What can hang from each mark:
G: V
Z: N
V: G
A: G W
H: B
L: G X
T: N
B: P
N: P S V Z
W: A
S: N
P: B N

(in the rows, 128 means zero)
Known rows, with every way that one mark hangs from another:
T(N(Z)): [ 96 169 119 127 156 126 143  62 189 122 138  97  78 153 115 115 110 113
 106 133 107  93  86 127 156]
L(X): [108 201 151 112 142 167 112  85 196 112 124  97  93 155 150 118 126  81
  59 134 172 105  65 137 145]
N(P(B) S V(G) Z): [ 84 138 115 172 129  81 181  79  85 136 145 116 167 104 112 139 126 123
  80 116  56 159 131 162 153]
G(V): [116 190 152 135 136 182 133 101 188 116 126  86 123 157 154 138 135 113
  73 144 166 103  73 112 143]
S(N(P(B) V(G) Z)): [ 90 162 117 168 145  63 144  45 123 158 150 125 156 123 145 151 151 140
  93 143  80 126 110 140 168]
L(G): [112 197 165 130 156 205 114  71 203 101 123  73 116 156 146 125 117 114
  63 121 145  93  60 141 166]
N(P(B) V Z): [108 144 109 115 132  82 163  73 112 132 134 127 122 136 125 152 117 127
 100 122  91 133 104 154 169]
W(A(G)): [114 228 144 143 126 201 144 105 200 116 124  80 148 124 150 105 156 115
  77 147 126  84  97 154 167]
N(P V): [126 164 140 129 119 111 147  99 141 138 141 133  97 148 130 128 135 116
  83 116  96 110  96 154 156]
Z(N(S)): [ 99 158 144 135 156 142 116  92 180 122 108 108 112 125 103 110 108 117
  86 102 104  80  97 150 160]
P(B N(S V(G))): [101 125 127 154 131 124 141  88 108 150 136 100 175 111 107 163  97 141
  98 103  63 122 116 119 144]
S(N): [112 195 147 141 152 141 101  67 195 142 118 122  97 161 142 133 136 111
  87 154 134  69  77 123 160]
N(P S V(G) Z): [ 77 144 119 202 124  94 181  81 108 130 154 119 142 114 118 102 155 118
  72 128  54 153 131 170 158]
B(P(N(S Z))): [124 123 114 131 133 145 163  69 141 135 143  97 130 138  88 130 121 115
 124 144  86  83  98 138 165]
B(P(N(S V(G) Z))): [112 113 106 172 127 132 178  70 113 156 160  98 164 113  98 119 157 128
 108 148  54 110 116 137 173]
B(P(N)): [155 146 146  96 140 176 126  80 169 151 139  88 118 147 120 156 124 118
 121 135 123  47  76 121 152]
H(B(P)): [165 164 167  82 149 217 136 104 180 129 113  87 101 137 125 174 132 109
  94 159 153  63  60 119 156]
P(B N(S V Z)): [ 94 108  95 132 132  95 160  72 107 137 133 120 144 133  95 149  93 140
 115 122  67 127 113 128 172]
A(G W): [120 220 173 150 142 201 142 114 210 120 121  78 120 139 168 120 138  88
  71 148 138  92 110 166 168]
W(A): [108 206 130 114 122 196 132 102 193 124 109 103 124 139 134 117 139 105
  84 136 130  86  86 132 153]
H(B(P(N(Z)))): [143 131 134  83 152 182 143  69 165 137 138  78 117 140 123 170 128 129
 118 168 127  65  60 107 169]
P(N(V(G) Z)): [ 84 143 103 174 142 124 138  47 140 146 159  93 139 124 150 118 149 135
  97 148  86 112  96 121 168]
Z(N(V)): [117 157 128 120 153 130 115  84 177 137 114 121  94 135 131 111 130 136
  88 115 108  85  86 137 182]
Z(N(P S)): [106 154 151 134 144 108 130  98 160 130 122 120 118 126  97 114 109 122
  87  86  85  88 101 172 150]

Rows:
[ 90 147 127 129 136  94 166  79 113 115 125 117 137 125  99 150  97 108
 100 112  86 127 109 166 146] => N(P(B) S Z)
[100 130  97 138 131 114 143  57 147 140 144 115 107 148 134 119 131 134
 105 146  91 103  88 121 180] => P(N(V Z))
[114 235 148 153 113 213 161 122 207 108 135  66 178 138 160 108 165 128
  64 156 155 108  89 133 163] => W(A(G(V)))
[127 145 133  89 150  83 127  94 136 149 124 130 126 128 118 153 104 145
 102  80  88  98  99 153 165] => Z(N(P(B) V))
[ 96 156 135 177 135 126 166 104 153 144 147 111 126 129  89 109 115 121
  80 107  49 128 122 129 143] => T(N(S V(G)))
[100 140 110 104 154 120 124  48 147 134 126  89 130 137 132 170  89 128
 127 129 120  89  86 116 156] => P(B N(Z))
[126 133 120  95 134 121 125  80 135 149 127 112 130 145 124 173  85 141
 114 113  98  94  89 108 158] => P(B N(V))
[114 116 120 118 127 114 145  95 115 144 123 125 144 139  94 166  76 137
 107 100  67 113 106 121 156] => P(B N(S V))
[ 98 151 104 137 144 106 165  71 168 139 143 116  78 157 109 104 122 127
 104 137  83 116 101 131 175] => T(N(V Z))
[ 82 175 111 199 148 110 132  41 163 149 145 118 130 132 157 110 179 131
  80 176  96 111 101 126 183] => S(N(V(G) Z))
[105 154 110 130 140  54 148  54 126 154 140 143 126 151 130 152 129 138
 103 142  86 120 103 142 179] => S(N(P(B) V Z))
[124 165 140 115 135  72 132  79 131 160 131 147 124 155 126 169 117 135
  95 121  90 102  96 134 164] => S(N(P(B) V))
[ 79 116  97 164 139 105 159  60  99 143 141  99 176 106 109 148 111 141
 105 125  55 136 117 119 161] => P(B N(S V(G) Z))
[ 98 172 126 122 154  73 132  47 146 143 132 125 126 148 131 161 119 122
 108 139 109  97  90 143 162] => S(N(P(B) Z))
[ 90 139 104 170 125 122 172  84 134 120 126 128 107 136 109 102 136 113
  82 145  82 137 109 152 177] => N(S V Z)
[111 139 134 140 129  88 148 106 139 138 133 142 117 130  94 106 118 133
  84  85  58 110 115 173 170] => Z(N(P S V))
[114 155 153 116 135 115 150 105 121 122 117 121 138 130  96 165  82 106
  94  90  91 114 109 158 130] => N(P(B) S)
[103 161 125 106 146 102 148  68 134 121 130 104 118 133 131 162 107 114
 106 121 117 114  95 153 146] => N(P(B) Z)
[103 138 139 146 146  86 144  97 111 147 130 119 170  95 103 145 108 143
  86  71  52 124 125 162 153] => Z(N(P(B) S V(G)))
[ 93 138 112 164 116  86 184  88 115 126 147 141 113 137  99 102 136 115
  81 126  59 144 118 173 170] => N(P S V Z)
[ 97 148 144 174 140  96 143  95 133 142 143 121 150 106 107 102 139 136
  73  91  50 121 121 167 159] => Z(N(P S V(G)))
[129 155 136 100 130 102 147 100 119 143 126 126 122 138 125 169 106 125
  96 102  97 118 101 148 152] => N(P(B) V)
[114 130 134 112 138  79 147 103 117 140 119 139 137 120  83 141  92 140
  98  72  58 117 115 164 166] => Z(N(P(B) S V))
[ 84 133 113 161 141  60 194  86  99 148 156 120 155 114  79 135  99 133
 102  94  26 157 136 153 144] => T(N(P(B) S V(G) Z))
[134 124 136 160 121 155 162  93 123 161 155 100 164 121  98 136 142 128
 104 129  57  96 114 128 155] => B(P(N(S V(G))))
[127 104 101 139 120 123 178  77 119 148 150 118 131 140  85 121 136 127
 116 149  57 102 108 136 186] => B(P(N(S V Z)))
[102 147 141 160 125 106 166 104  95 139 135 121 167 109 106 155 111 119
  79  94  58 144 128 156 136] => N(P(B) S V(G))
[124 229 174 159 130 213 158 127 219 115 132  62 142 151 179 127 148 102
  59 157 167 113 103 147 169] => A(G(V) W)
[152 116 126 126 116 144 169 102 126 154 146 120 133 146  85 140 123 125
 112 125  66  89 104 131 167] => B(P(N(S V)))
